Each row was made from one path, in order. Every step used is in the known rows, and no mark comes twice. Write each row's path.
Known rows:
q, m, c, g, d, s: [ -9  11 -11 -25  35 -17 -36 -14   2   2  -7 -26  -8  -2   4   7 -13  10
  24  17 -11   3   3  15 -10]
c, g, q: [  0   4 -12 -13  -6 -34  -1 -26  -1  -1   1 -18  -4  -5   2  15 -10  18
  10 -12   7  10   4 -18  -1]
d, g, q, s: [ 20   1   9 -26  -3 -27  28   2  17   1 -14   6  -7 -20 -13   4   3   2
  -4 -17   5  -2  -5  10  18]
s, q, a, d, g: [ -8 -22   0 -14  -5  -3  31  15  26   5 -11  25 -12 -14  21  -2  11  -5
  -6 -17  26   8 -21   3  14]
c, g, d, s, q: [  4  22   4 -31  -1   4 -14 -28  17  10  -3 -22 -14  11  27  16   0  15
  10   6   8   3  11  16   7]
c, g: [-17 -23  -8  -6   2 -20   0 -24   5  11   2 -12  -6  -1   5   7  -5   3
   4  -5   6  15   4  -4   8]
m, c, g: [-22  -9 -19  -8   3 -30  -6 -13  -3   8   3 -18 -15  -7  -5   7  -5  -8
  21  -7  -5  15   4   1  -2]
q, a, d, g, c, m: [  1 -20  14   7   7 -23  32  30  15  10  -3  34   0 -17  -2 -17   3 -36
  -3  19  15   3 -22 -16  10]
a, d: [ -4 -25  -7  -3  27 -20  22 -15   9   6  -8  -1  -4  -7  15  -6  -7 -13
   5 -11  19  -6 -21   0   9]
a, d, g, q, s: [ 33   4   6 -22  14 -24  38   6  17   8 -13   8  -1 -22  -5   5  -1 -12
   0 -17  16  -2 -20   8  21]
q, a, d, s: [ 12  -4  10   4  29 -10   8  -6  17 -13 -22  11  -3   3  18  -8  -4   3
  -2   3  26  -9 -21  13  15]
s, q, g, c: [-14 -13  11  -6 -19  -1   3  18   8  -3   2  11 -23   6   5  -9  -2  12
   7 -17   5  -1  -1 -14  17]
g, q, s: [ 12  15  -3 -16   0 -23  11  -5   8 -12  -6  -1  -9 -11   2   4  -9  10
  -7 -25   2 -11  -8  11   7]
s, q: [-23 -10 -10 -20  -9  -5  13 -11  14  -3   1   2 -17  -4  20  -3   6   5
   2 -23  10  -3  -6   3   5]
q, g, d, s: [ 18 -14  19 -20  21   0  -3  -4  16  -1 -21  -4  -5  11   8  -3  -1  18
   7  -3   7 -21   5  16  13]
s, q, m, c, g: [-44   2 -35 -22  -3 -12 -18   3  -1  -1  13 -13 -16  -9   8   4  -4  10
  24 -14  -9  18   0   1 -12]
m, c, g, d, s, q: [ -3  37  -8 -36   0  -2 -19 -17   7   4  -1 -28 -25   8  17  17   2   7
  28   5  -4   2  10  18  -2]
m, c, g, q, a, d, s: [ 19  45 -11  -3  17 -26  -5  -3  -3 -17 -12 -11  -8   2   4  14 -10  13
  24   1  14   7 -10  -2   0]
s, q, g, d, a: [ -7  -4  -5 -25  -1  17   3   7  14 -12  -2  -5 -11  11  40   9   7  26
   7 -12  15 -14   7   3   9]
g, q: [  6  -4  -9 -14   2 -31  12 -19   3 -13  -5  -6  -7  -9   2   4  -7  15
   5 -20   8 -11  -5 -15  -3]

Write each row's path:
[ 15  28  23  -7   4   8  25  29  12  -7   0  11  -4  15   4 -19   5 -16
  23  10  16 -14 -12  -1  24] => a, d, s, q, g, c, m
[ 15  11  25  -5   9   3  15  14  12  -6 -12   6 -15  15   7 -16  -4   6
  19  -2  21  -7 -15   0  34] => a, d, s, q, g, c
[  0  23   4 -19 -10  11 -25 -14  21  -1  -6  -4 -17  10  36  17   0  28
  -1   7  12   5   8  17   2] => c, g, d, s, q, a
[  7 -35  20  -4  18 -33  33  -1  11  20 -10  11 -12 -18  -8 -12  -6 -25
   5  10  18  10 -20 -15  27] => a, d, g, c
[-25 -10  -9  -7 -19   3   1   4  17 -14  -2  19 -19  -4  30  -1   3  16
 -12 -24  12  -2  -8   4  -3] => s, q, a
[ 15 -18   4 -25  -2 -37  29 -11  12   0 -12   2  -5 -21 -14   1   3   7
   5 -17  10   0  -2 -15   8] => d, g, q
[ -7 -12 -18 -29  13 -42  11  11   1 -10 -10  -3  -5 -30 -22  -5  -3   6
  20 -17  -6   1  -9 -14  -8] => d, g, q, m, c
[-11  -7   7   1   1 -24  11   3   2   1   8  11  -8  -8  -4 -18  -5 -26
   4  15  -1 -10  -7 -15   2] => g, c, m
[-14  27 -18 -21  26  -7  -9  -2   4  -1   1 -19  -8   0  12   0  -7   3
  33   1   7  11 -14  13   6] => a, d, s, q, m, c, g
[  6  24  26 -11 -14   6  13  26  12 -12  -1  12  -7  14  -4 -20  11  -5
  18   9   4 -16   2  -1  19] => d, s, q, g, c, m
[  2  15   6 -22  -3  14 -14  -7  24 -14 -13   9 -19   8  38   4   2  23
  -6  -3  12 -15  -3  20  -1] => g, d, s, q, a
[ -1 -40  20  -7   2 -34  20  -4  12  15  -8  11 -16 -18 -15 -15  -8 -12
   2  10   6   6  -5 -13  24] => d, g, c
[-15   3   7  -6 -24   2  14  35   6  -1  11  17 -13   3   3 -15   8  -8
  10  -6   2  -8   0 -14   8] => s, q, g, c, m
[-24  23 -16 -25   7  -9 -21  -3   5  -9   2 -20 -12   1   4  -2  -2  13
  29   0  -5  11   2  12   0] => d, s, q, m, c, g
[-36 -17 -17 -20   5  -2  -2  -1  13 -10   3   4  -9 -10  19 -10  -3  13
   3 -21   3  -3 -10   2  -6] => s, q, m
[ 30  24   3  -4  22 -19  14  -8  10 -25 -23   6   0   0  14   0 -11  18
   2  -5  25 -14 -20  -1   7] => g, q, a, d, s
[ -6 -33  14   7   1 -18   3  11   4   1  -5  11 -15   2  -7 -14 -11   7
   4  -8   4  -2  -2 -12  18] => q, g, c
[ -1 -25  19 -10  -3 -31  29  10  12  16   2  17  -3 -18 -18 -20   4 -36
   4  21   2  -1  -5 -16  13] => d, g, c, m
